What can hang from each mark:
k102: k990
k317: k144 k723
k791: k980
k858: k980
k144: k826 k980 k990
k723: k47 k317 k980
k980: k791 k858
k990: k144

Each row was made from one small tree. The marks that hang from a mark follow it in brackets, in the order of their numbers. Every link used is in the known rows. Write each row's tree.
Known rows:
k102{k990{k144{k980{k791}}}}: +2.55; +3.00; +0.81; -2.07; +3.67; -0.22; +2.90; -1.77; +3.72; -0.37; +0.17; -3.12; -0.58; +1.95; +7.25; +2.04; +2.74; +0.53; +0.35; -4.73
k102{k990{k144{k980}}}: +1.42; +0.96; +1.40; -0.39; +4.21; +0.54; +2.08; -1.67; +2.96; +0.08; -0.16; -1.14; -0.69; +0.93; +5.29; -0.19; +2.10; -0.13; -2.17; -3.70
k723{k47 k317{k144} k980{k791 k858}}: -0.63; +0.84; +0.89; -0.48; -1.30; +1.84; +7.21; -4.95; +0.69; -1.06; -1.26; -0.40; +3.15; -4.12; +1.09; +1.64; +1.08; +0.46; +7.83; -1.05
k723{k47 k317{k144{k990}} k980{k858}}: -3.15; -0.43; +0.50; +1.63; -1.25; +1.84; +6.60; -5.15; -2.32; -0.69; +1.08; +0.98; +3.67; -6.38; -2.66; -0.22; -2.18; -1.52; +5.75; -1.09
k990{k144{k826}}: -1.07; +0.35; -0.64; -0.62; -0.96; +2.38; +1.04; -1.34; -1.21; +1.42; +1.47; -1.80; +1.81; -1.71; +3.14; +0.51; +2.03; -0.34; -1.25; +0.36
k102{k990{k144{k826 k980}}}: +0.64; +2.44; +0.55; +0.28; +2.88; +1.66; +2.86; -2.34; +2.16; +1.14; +0.40; -3.38; +1.76; +0.74; +5.17; -1.32; +3.81; -1.60; -1.55; -4.14
k102{k990}: +1.04; +1.11; +1.40; -1.30; +3.54; -0.99; +1.43; +0.22; +2.32; -0.52; -2.01; -1.39; +0.40; +1.46; +1.41; -0.71; +0.74; +0.51; -1.12; -1.88
k858{k980{k791}}: +0.43; +0.79; -1.33; -2.48; -2.30; -2.38; +2.81; -1.25; +1.53; +0.45; +2.57; -1.34; -0.72; +1.91; +1.80; +3.08; +1.06; -1.17; -0.33; -2.97
k317{k144{k826 k990} k723}: -4.80; +3.52; +0.50; -0.45; -1.06; +0.63; +2.50; -2.77; -3.60; +0.58; +2.36; -2.96; +0.02; -2.02; -1.84; -2.19; -0.29; -1.02; +3.50; -4.96
k144{k826 k980{k858} k990}: +0.10; +2.61; -1.25; +1.08; -1.02; +0.73; +3.49; -0.37; -2.15; +0.32; +3.42; -5.10; +5.26; -0.32; +1.16; -1.42; +1.00; -5.15; +3.54; -3.89
k980{k858}: +1.50; -0.09; +0.58; -1.32; +0.47; -0.19; +2.12; +1.87; -0.48; -0.97; -0.71; -2.61; +2.41; +0.67; +1.21; -0.45; +0.77; -0.42; +2.34; -0.18
k317{k144{k826 k980{k791}} k723{k47}}: -0.93; +5.31; +1.78; -0.03; -2.20; +0.05; +3.75; -5.67; +1.96; -1.62; +1.56; -3.37; +0.20; +0.35; +1.78; -2.59; +4.41; -1.31; +7.15; -7.78
k723{k47 k980{k791 k858}}: +3.55; +2.27; -0.21; -1.75; -1.27; -1.02; +4.98; -2.29; +1.24; -2.38; -0.34; -2.19; +3.85; -1.43; +3.06; -0.02; +0.97; -0.95; +6.71; +0.18
k791{k980}: +1.13; -2.29; -1.13; +0.70; -0.26; +0.52; -0.81; -1.86; +2.17; -0.06; +0.02; +0.53; -1.95; +1.66; +0.45; -1.30; +0.72; -2.00; -0.16; +1.46
k990{k144{k826 k980{k858}}}: +1.25; +0.91; +0.22; +0.39; -0.08; +2.49; +3.68; -0.46; -0.74; +0.75; +1.59; -4.52; +3.07; -0.23; +4.89; -0.93; +3.95; -2.71; +1.91; -2.31
k317{k144}: -1.79; +0.03; +0.87; -0.25; -0.14; +0.39; +1.16; -0.66; -1.04; +0.02; -0.26; +0.37; -1.22; -0.06; -1.15; -0.60; +0.62; +0.66; +2.22; -0.94
k990{k144{k826 k980{k791 k858}}}: +2.95; +2.94; -0.72; -1.67; -0.57; +1.75; +4.62; -0.84; +0.40; +0.19; +2.07; -6.16; +3.66; +0.61; +6.92; +1.33; +4.49; -1.70; +4.18; -3.27
k723{k47 k317{k144{k826 k980 k990}}}: -4.49; +1.19; +0.07; +3.79; -3.23; +2.26; +3.27; -6.90; -0.68; +0.70; +4.55; +0.55; +3.15; -4.02; -2.65; -0.99; +1.19; -3.35; +3.23; -5.09
k317{k144{k826} k723}: -3.50; +3.07; +1.78; -0.44; -0.73; +1.52; +2.76; -2.68; -1.41; +0.53; -0.78; -2.85; -0.49; -0.58; -0.57; -2.27; +2.19; +0.20; +3.47; -4.55
k317{k144 k723{k47 k980{k791}}}: -0.99; +3.65; +1.84; -1.43; -1.16; -0.60; +5.27; -5.86; +0.86; -1.72; -1.19; -0.32; -1.84; -2.06; +0.95; -1.30; +0.67; +0.60; +7.34; -3.84
k144{k826 k990}: -2.09; +2.12; -2.23; +0.03; -2.37; +0.72; +0.70; -0.82; -2.80; +1.10; +3.76; -2.10; +3.22; -1.70; -1.03; -0.59; -0.97; -2.81; +0.81; -1.02
k791{k980{k858}}: +2.81; -2.61; -0.69; -0.08; +0.37; +0.57; +1.71; +0.05; +1.30; -1.46; -0.70; -2.39; +0.60; +2.02; +1.65; -1.85; +1.78; -2.72; +2.55; +1.48
k990{k144}: -0.46; -0.99; +0.30; -0.39; +0.37; +1.14; +0.32; -0.13; -0.51; +0.41; +0.62; +0.22; -0.85; -1.37; +2.99; +1.34; +0.39; +1.11; -1.46; +1.18
k102{k990{k144{k980{k791 k858}}}}: +4.17; +2.72; +1.00; -3.37; +4.48; -0.31; +5.47; +0.29; +3.02; -1.27; -0.60; -5.77; +2.25; +2.48; +8.71; +1.86; +3.50; +0.42; +2.83; -4.84

Which tree is each row?
-2.03; +2.06; +2.67; +1.44; +1.26; +1.08; +2.71; -2.81; +0.69; +0.12; -0.26; -0.92; -3.65; +1.00; +0.10; -2.21; +1.80; -0.19; +3.30; -6.60
k317{k144{k980} k723}
-2.08; +2.39; +2.06; -0.79; -0.12; -0.55; +6.80; -3.93; -2.51; -2.62; +0.14; -1.19; +1.30; -4.16; -1.29; -3.40; -1.76; -0.96; +7.59; -3.74
k317{k144{k990} k723{k47 k980{k858}}}
+0.17; +1.70; +0.72; -1.93; +2.54; +1.03; +1.98; -1.39; +0.81; +0.67; -0.56; -3.14; +2.09; -0.31; +4.33; -0.26; +2.51; +0.25; -1.76; -1.78
k102{k990{k144{k826}}}
+1.21; +4.70; -2.34; -1.12; -1.94; +0.14; +4.27; -0.30; -1.65; -0.13; +4.69; -7.16; +5.56; +0.81; +3.19; +0.44; +1.73; -4.63; +6.16; -4.74
k144{k826 k980{k791 k858} k990}
-3.56; +4.27; +1.64; +1.68; -2.04; -0.07; +3.30; -6.07; -1.14; -1.22; +3.66; -1.58; +0.63; -2.18; -1.55; -4.09; +1.14; -3.58; +5.00; -7.39
k317{k144{k826 k980 k990} k723{k47}}
-0.19; +0.82; -0.94; +0.93; -2.31; +1.33; +3.57; -6.22; +2.80; +0.69; -0.18; +1.69; +1.89; -4.50; +0.64; +2.29; -0.39; -0.11; +3.42; -0.02
k723{k47 k317 k980{k791}}
+3.03; +2.57; -0.80; -2.00; -0.34; +0.48; +5.16; -0.32; +0.66; -0.19; -1.47; -3.87; +2.73; -0.53; +3.23; +0.87; +0.24; -0.83; +5.74; -0.04
k723{k980{k791 k858}}
-1.78; +4.95; +0.95; -1.15; -2.51; +0.68; +5.55; -6.74; +0.56; -0.64; -0.79; -2.00; +0.90; -2.50; +0.85; -2.42; +2.50; -0.39; +7.82; -4.46
k317{k144{k826} k723{k47 k980{k791}}}
+3.53; +4.26; +0.82; -2.70; +2.98; +1.00; +5.89; -0.68; +2.18; -0.07; +0.22; -7.55; +4.65; +2.13; +8.69; +0.62; +5.19; -1.03; +3.19; -5.35
k102{k990{k144{k826 k980{k791 k858}}}}
+1.60; +0.65; -0.14; -0.29; -1.50; +1.38; +5.79; -4.22; +1.88; -0.73; -1.08; -1.18; +4.25; -4.08; +2.17; +2.38; +0.61; -0.16; +5.94; +0.07
k723{k47 k317 k980{k791 k858}}
+3.61; +1.27; +0.06; -1.79; +0.73; +0.85; +4.04; -0.13; +0.80; -0.70; +1.65; -4.23; +1.28; +0.32; +7.18; +2.49; +2.95; -0.37; +3.47; -2.57
k990{k144{k980{k791 k858}}}
-4.02; -0.88; +0.67; +2.46; -0.25; +3.83; +4.28; -4.55; -0.13; +2.96; -1.92; +2.17; -0.89; -3.84; -2.32; +0.90; -0.80; +0.35; +2.64; -0.19
k723{k317{k144} k980}
-3.06; +2.80; +1.94; +0.77; -1.94; +1.48; +4.93; -6.61; +0.05; -0.32; -1.28; -0.60; +0.54; -3.75; -1.48; -4.14; +1.45; -1.21; +5.33; -3.00
k317{k144{k826} k723{k47 k980}}
-2.45; +4.39; +0.61; -1.29; -1.68; -0.72; +5.03; -6.16; -0.73; -1.78; +1.60; -0.23; -0.48; -3.75; +0.27; -0.73; -2.15; -0.38; +7.73; -4.05
k317{k144{k990} k723{k47 k980{k791}}}
-2.27; +4.84; -1.71; +0.01; -2.35; +0.83; +3.12; -2.86; -1.79; +0.55; +5.00; -4.01; +1.74; +0.24; +0.63; +0.28; +1.82; -3.52; +5.86; -5.85
k317{k144{k826 k980{k791} k990}}
-2.32; +3.05; +2.83; +1.76; -1.40; +0.50; +3.01; -5.54; +0.70; -1.10; +0.75; -1.66; +0.03; -0.71; -0.52; -4.63; +3.60; -2.15; +4.84; -6.93
k317{k144{k826 k980} k723{k47}}
-1.81; +4.57; +1.40; -0.08; -1.12; -1.56; +3.23; -5.15; -0.16; -2.70; +3.87; -1.07; -1.27; -1.01; +1.07; -0.77; +0.44; -1.41; +6.97; -7.90
k317{k144{k980{k791} k990} k723{k47}}
-3.57; -1.37; +1.41; +1.67; -1.34; +1.17; +1.67; -4.67; +0.40; -0.80; +0.02; +2.81; +0.05; -3.82; -2.49; +0.28; +0.90; +1.30; +1.92; -1.27
k723{k47 k317{k144}}
+1.02; +3.11; -1.20; -0.42; -1.13; +1.65; +2.28; -2.87; +0.93; +1.40; +2.79; -3.62; +1.25; +0.40; +5.94; +1.96; +3.73; -1.42; +1.73; -3.07
k990{k144{k826 k980{k791}}}
+1.38; +3.32; +3.37; -1.45; -0.12; -1.10; +5.60; -3.10; +1.51; -3.65; +0.28; -3.68; +0.24; +0.73; +3.30; -1.59; +3.59; -0.34; +8.78; -7.73
k317{k144{k980{k791 k858}} k723{k47}}
-3.27; -1.05; +1.30; +2.98; -1.51; +2.26; +4.11; -6.92; +0.72; +0.35; -1.42; +3.47; +0.26; -4.96; -2.54; -0.47; -0.17; +0.17; +3.09; -0.27
k723{k47 k317{k144} k980}
-2.10; -1.05; +1.08; +1.37; +0.22; +3.60; +6.35; -2.82; -1.20; +1.81; -2.95; -0.39; +1.43; -3.78; -1.02; +0.45; -0.09; +0.22; +4.50; -0.49
k723{k317{k144} k980{k858}}
-2.80; +1.71; +1.94; +0.32; +0.52; +1.65; +4.46; -3.68; -0.49; +0.54; -2.63; +0.03; -3.21; -1.72; -1.01; -2.44; -0.54; +0.74; +3.85; -2.94
k317{k144 k723{k980}}
-2.24; +2.83; -0.36; +1.42; -2.25; +3.69; +3.61; -4.98; +1.16; +2.51; +1.80; -2.67; +1.54; -0.43; +1.07; +2.26; +4.08; -1.13; +4.66; -5.28
k723{k317{k144{k826 k980{k791}}}}
+0.94; +1.16; -0.55; +0.94; +0.56; -0.40; +3.07; +0.36; -1.64; -0.89; +2.90; -3.01; +2.85; -0.12; +0.90; -0.71; -0.66; -3.41; +3.03; -3.44
k144{k980{k858} k990}
-0.54; +1.50; +3.29; -0.47; +0.38; +0.08; +6.78; -3.91; -0.42; -2.56; -2.67; -1.06; +0.63; -3.02; -0.59; -3.83; +0.82; -0.12; +7.35; -2.78
k317{k144 k723{k47 k980{k858}}}
-4.45; +3.33; +1.00; -0.17; -2.39; -0.15; +2.47; -4.50; -2.60; -1.86; +2.79; -1.46; +1.28; -2.92; -2.27; -3.66; -0.02; -1.50; +4.50; -4.93
k317{k144{k826 k990} k723{k47}}
-2.06; +0.50; +1.13; +2.32; -1.00; +4.01; +6.01; -2.64; -0.87; +1.73; +0.19; -3.55; +3.49; -1.29; -0.21; -0.82; +4.06; -2.09; +4.36; -4.64
k723{k317{k144{k826 k980{k858}}}}
-5.55; +1.43; -0.93; +2.80; -3.79; +3.14; +4.92; -7.58; -2.31; +1.51; +2.46; +1.40; +3.70; -6.76; -3.66; -0.89; -1.19; -3.01; +3.80; -1.31
k723{k47 k317{k144{k826 k990}} k980}
-3.91; +0.19; +0.98; +1.99; -2.86; +2.46; +2.40; -5.54; -0.66; +0.33; +0.73; +0.81; +2.86; -3.88; -2.60; -0.73; +2.79; +0.01; +2.51; -1.66
k723{k47 k317{k144{k826}}}
+1.94; +4.26; -0.03; -2.09; +2.07; +1.16; +3.54; -2.36; +3.22; +0.68; +1.05; -4.98; +1.92; +1.78; +7.32; +1.22; +4.57; -1.26; +1.18; -5.23
k102{k990{k144{k826 k980{k791}}}}
-0.81; -0.92; +2.57; +2.64; -0.40; +1.48; +4.87; -4.05; +0.77; -1.60; +0.32; +0.29; +1.96; -2.28; -0.37; -0.88; +2.66; -0.73; +4.94; -4.40
k723{k47 k317{k144{k980{k858}}}}
-2.22; +1.94; +0.71; +1.98; -1.45; +1.83; +2.64; -2.92; -0.34; +1.31; +1.05; -2.02; +0.76; +0.80; -0.45; -2.59; +3.59; -2.34; +3.16; -4.60
k317{k144{k826 k980}}
-1.45; +2.79; -1.88; +1.79; -1.92; +0.49; +1.51; -2.23; -1.47; +1.31; +4.47; -2.38; +2.88; -0.54; -0.05; -1.42; +0.44; -4.96; +1.20; -3.88
k144{k826 k980 k990}
-4.20; +2.18; +1.13; -0.78; +0.44; +0.16; +2.38; -1.62; -2.73; -0.37; +1.46; -0.97; -2.17; -2.00; -1.88; -1.37; -1.95; +0.46; +3.28; -4.25
k317{k144{k990} k723}
